Each row was made from one walk, in order. Every step used is in the known rows, and no mark comes twice. Write each row's walk.
(in the rows, 128 means zero)
Known rows
sevab-lovop-bevod-neroku-suvuba: [122 166 153 146 116 101  90 174 143  53 177 131  83 134 136 162  79 128
 154 153 179  90 154 137 157 120 170 148 110 174 149]
bevod-neroku-suvuba: [129 146 125 146 123 125 101 145 139 111 158 125  91 147 130 145 116 151
 125 157 160 113 120 133 128 127 147 127 107 180 149]
sevab-lovop-bevod-neroku-suvuba-koso: [124 154 133 150 125  78 100 150 130  21 166 140  85 161 124 181 111 139
 158 169 193  75 170 117 170 128 154 147 110 149 134]
guzu-lovop-suvuba-dedu: [102 158 122 146 136 100 140 116 167 168 121 131 122 115 122 128 149 148
 100 122 137 149 123 121 134 119 102 120 131  97 122]
dedu-guzu: [117 150 148 163 125 142 104 141 132  94 122 135 138 109 141 118 157 119
 111 134 140 122 151 136 105 137 131 117 136 136 137]
koso-sevab: [126 112 111 143 130 115 157 120 142 116 120 118 125 166 126 140 145 121
 139 152 147 130 146 143 125 131 122 131 142 107 103]
guzu-dedu-pivibe: [113 145 116 135 109 138 160 158 187 128 112 131 154 176 125  98  78 159
 101 144 126 138 130 130 114  83 115 110 131  88 148]
bobu-lovop-bevod-neroku-suvuba-dedu: [104 112 200 168 116  73 125 131 214  78 161 127  83 154 130 154 115 164
 136 158 170 122 150 148 133 106 145 154 104 183 156]
suvuba-koso-sevab-lovop-pivibe: [110 146  60 107 151 101 163 100 131  50 121 127 126 218 133 148 143 110
 151 154 190 100 190 112 178 109 108 133 153  44  40]
lipoz-lovop: [121 126 127 124 119 131 161 112 108 104 111 134 150 117 119 115 113 108
 129 137 136 120 165 136 140 146 137 137 136 130 146]
pivibe-dedu-guzu-lovop-bevod: [107 179 206 178  99 120 112 161 209 113 130 135 133 120 111 129 184 128
 133 160 173 143 163 130 102 140 130 118 155 158 185]
sevab-lovop-pivibe-dedu: [115 189  95  74 124 145 140 149 172 121 126 123 113 156 149 111 118 112
 144 111 165 131 135 118 162 101 119 121 150 123 123]
bevod-neroku: [137 130 159 129 122 119 120 139 122 103 152 127 104 119 118 145 135 130
 112 141 138 127 143 145 134 141 140 123 108 144 135]
pivibe-dedu: [130 137 129 110 111 139 144 144 166 156 114 123 121 133 127 114 155 146
 131 122 141 141 108 133 119 132 118 122 137 156 165]
sevab-lovop-pivibe: [111 173  98  82 139 134 130 132 134  95 140 127 123 153 152 123  91  98
 138 114 154 114 154 113 169  93 131 133 140  95  81]
koso-sevab-lovop: [126 146  99 140 133 104 154 133 139  93 139 128 115 155 145 146 115  94
 153 133 154 115 163 142 137 122 136 138 142  86  72]
bokan-bobu-lovop-bevod-neroku-suvuba-dedu: [100 122 190 201 125  53 135 156 218  85 172 116  71 148 129 144  93 167
 120 155 161 139 160 147 136 132 147 162 108 195 175]
suvuba-koso-sevab: [128  97  91 150 140  97 165  98 126  90 109 127 129 194 108 155 184 139
 142 167 159 114 157 127 135 139 103 133 140  76  87]
bobu-lovop: [120 115 159 126 125 110 153 118 174 102 138 128 131 122 143 130 110 130
 141 110 130 129 157 132 111 124 136 136 115 101 130]
neroku-suvuba-koso-sevab-lovop-pivibe-dedu: [104 178  24 115 137 117 166 127 189  86 112 118 107 250 143 142 163 147
 169 165 223 104 147 110 156  96 103 128 163 104  95]
neroku-suvuba-koso: [121 132  73 146 138 112 124 112 142 102 121 134 124 183 126 152 151 170
 143 158 167  95 126 104 131 120 117 130 127 136 130]
sevab-lovop-suvuba-neroku: [119 164  78 101 126 138 131 154 118  66 155 133 110 120 148 141 111 129
 114  85 128  96 128 119 152 157 120 126 131 116 159]
lovop-pivibe-dedu-guzu: [105 176 123 114 120 165 114 151 183 117 108 122 136 151 141  90 180 131
 112 136 171 141 132 133 122 122 102 106 160 155 156]
bevod-neroku-suvuba-dedu-guzu-lovop-sevab: [109 195 186 222 134 107 104 112 180 107 153 137  68 139 142 159 141 144
 111 193 173 137 175 124 118 127 144 122 116 163 164]
sevab-lovop: [128 160 119 116 132 122 131 140 123  94 143 137 116 117 146 138  95  99
 143 109 136 108 149 129 140 117 147 132 122 104 100]
neroku-suvuba-dedu-pivibe: [ 98 156 110 163 126 131 134 129 195 137 113 136 114 184 151 112 106 171
 109 157 146 146  95 121 112  77 114 126 129 154 120]
pivibe-dedu-guzu-lovop: [114 184 169 162 111 135 122 149 208 143 118 137 128 112 123 121 194 119
 120 139 161 147 156 131  85 134 128 103 149 133 159]

Which walk is each row?
[120 150  51 159 140  91 154 115 146  58 128 131 107 203 138 167 133 134
 170 166 192  84 162 118 139 116 125 138 138  87  79] | neroku-suvuba-koso-sevab-lovop
[111 179 127 105 120 136 147 130 214 168 126 118 127 165 120 119 163 131
 131 134 168 157 136 107 134 104 108 109 157 106 137] | guzu-lovop-pivibe-dedu
[116 179 236 176  97 111  99 170 200  90 154 134 108 106  98 142 190 125
 118 167 182 141 179 143 113 157 142 114 136 167 192] | pivibe-dedu-guzu-lovop-bevod-neroku
[119 153 131 166 120  86 115 167 154  42 175 122  84 174 132 173  99 118
 164 179 193  97 169 147 156 122 161 150 126 158 123] | koso-sevab-lovop-bevod-neroku-suvuba
[103 209 115 110 122 154 114 159 178  82 121 130 126 137 160 101 147 102
 125 117 180 123 155 127 139 114 121 113 157 127 124] | sevab-lovop-pivibe-dedu-guzu
[100 146 188 194 118 104  76 151 173  78 145 136  94 137 127 138 157 152
 104 187 184 118 142 153 125 124 136 136 122 219 157] | lovop-bevod-neroku-suvuba-dedu-guzu
[109 161  82 110 140 119 153 126 148  84 134 118 124 193 147 134 113  90
 148 137 169 117 170 127 171  96 122 134 154  78  53] | koso-sevab-lovop-pivibe
[109 198 195 195  96 117  83 181 220  96 158 131 102 133 111 149 178 149
 130 188 203 126 159 140 103 137 150 116 137 203 213] | pivibe-dedu-guzu-lovop-bevod-neroku-suvuba
[126 132  82 135 141  88 169 107 126  55 123 136 114 179 130 163 149 109
 156 147 171  99 180 128 146 129 124 135 140  61  57] | suvuba-koso-sevab-lovop
[129 122 151 150 127  62 145 134 129   9 151 133  94 174 107 185 149 111
 154 177 193  92 206 144 177 149 138 145 124  94  90] | suvuba-koso-sevab-lovop-bevod-neroku
[121 121  57 172 139 101 153 106 148  97 115 122 124 220 121 159 169 164
 156 183 182 102 141 120 122 129 110 136 140 109 111] | neroku-suvuba-koso-sevab
[102 152 246 198 117  83  98 132 186  82 154 143  98 108 100 149 179 115
  99 180 169 138 182 148 124 136 136 122 128 150 131] | suvuba-dedu-guzu-lovop-bevod-neroku
[ 74 198 123 171 141 127 107 109 211 131 126 133 125 178 143 121 160 139
 109 166 187 133 148 107 115  80 106 114 150 139  94] | neroku-suvuba-dedu-guzu-lovop-pivibe
[ 98 161 186 191 132 109 116 110 189 136 123 147 123 118 128 127 181 114
  98 148 151 142 162 134  92 118 115 115 138 111  98] | suvuba-dedu-guzu-lovop
[105 197 139 167 129 131 100 150 152 112 124 134 149  94 129 123 166 129
 101 126 152 130 157 124 101 142 125 103 136  96 158] | dedu-guzu-lovop-suvuba
[ 83 198 149 174 137 119  94 120 208 107 149 133 102 166 139 133 170 136
  89 179 201 128 163 123 126  95 115 108 132 159 101] | bevod-neroku-suvuba-dedu-guzu-lovop-pivibe
[124 114 193 135 105 105 137 133 106  55 146 130 131 108  99 136 116 109
 126 169 160 111 190 151 167 162 154 146 122 162 185] | lipoz-lovop-bevod-neroku
[104 152 194 178 121  76 112 128 201 123 167 131  83 155 107 165 139 156
 128 187 178 131 143 129 138 108 137 141 118 178 141] | guzu-lovop-bevod-neroku-suvuba-dedu
[112 173  68  97 127 131 171 143 188 112 119 114 111 196 144 122 139 108
 155 135 183 135 149 135 158 103 111 132 165 103  93] | koso-sevab-lovop-pivibe-dedu
[122 112 124 181 123  74 129 130 142  42 146 122  96 215 100 182 168 165
 155 211 205  95 165 134 153 136 126 145 127 147 133] | lovop-bevod-neroku-suvuba-koso-sevab
[113 144  87 173 130  74 141 132 149  37 136 131 114 214 129 172 127 136
 186 183 200  80 174 117 155 117 133 156 144 111  97] | neroku-suvuba-koso-sevab-lovop-bevod
[ 97 133 124 166 138  83 163 143 183 128 127 114 111 113 143 108 107 159
  97  89 120 159 138 139 132 150 108 140 119 112 158] | bokan-bobu-lovop-suvuba-dedu
[ 91 181 145 203 134 114 108 116 207 140 127 143 116 140 136 132 164 137
 114 165 169 130 142 121  85 100 124 121 139 151 122] | neroku-suvuba-dedu-guzu-lovop
[ 99 181 172 201 130 105  93 129 204 116 151 141  89 129 127 148 175 139
  95 177 180 128 155 138  95 118 135 114 117 164 124] | bevod-neroku-suvuba-dedu-guzu-lovop
[106 207 132 158 114 145 116 168 186 144 112 128 139 102 128 113 191 147
 106 117 163 147 140 129 100 152 113  96 150 125 194] | pivibe-dedu-guzu-lovop-suvuba
[122 165  64 114 142 110 131 134  95  70 121 137 126 126 135 144 121 137
 132 106 153  92 149 112 166 141 117 126 124  70 117] | sevab-lovop-suvuba-koso
[103 181 125 166 121 143 109 149 165  76 147 139 131 115 126 140 179 141
  90 122 141 115 152 117 101 165 111 101 145 109 187] | dedu-guzu-lovop-suvuba-neroku
[ 95 171  95 171 137 112 135 139 147  83 108 134 117 131 156 119 159 110
 108 126 167 121 157 159 130 131 111 126 146  95  85] | koso-sevab-lovop-suvuba-dedu-guzu
[105 182 205 207 112 105  68 164 180  63 173 136 108 130 114 159 148 134
 127 189 191 111 178 129 110 132 157 121 125 178 178] | dedu-guzu-lovop-bevod-neroku-suvuba
[102 181  77 128 133 127 153 129 174  46  99 131 122 205 142 124 198 113
 140 155 213 109 187 126 145 124  98 115 168  79  89] | suvuba-koso-sevab-lovop-pivibe-dedu-guzu
[ 96 158 118 157 133 135 107 136 133 125  98 135 132 105 142 101 176 146
  83 117 142 135 120 146 123 142 100 116 133 140 143] | lovop-suvuba-dedu-guzu
[ 82 173 154 155 139 122 117  99 202 131 121 136 133 155 133 117 177 114
  95 154 167 146 164 118 122  95 102 111 154 103  79] | suvuba-dedu-guzu-lovop-pivibe
[103 125 164 165 110  94 135 119 150  85 141 132 102 144 111 137 119 144
 124 189 177 113 157 154 162 132 140 155 122 211 173] | lipoz-lovop-bevod-neroku-suvuba-dedu
[118 161  66 131 135 114 146 150 118  98 130 122 124 141 149 136 117 116
 143 114 155 113 150 141 150 133 125 130 139  78 105] | koso-sevab-lovop-suvuba
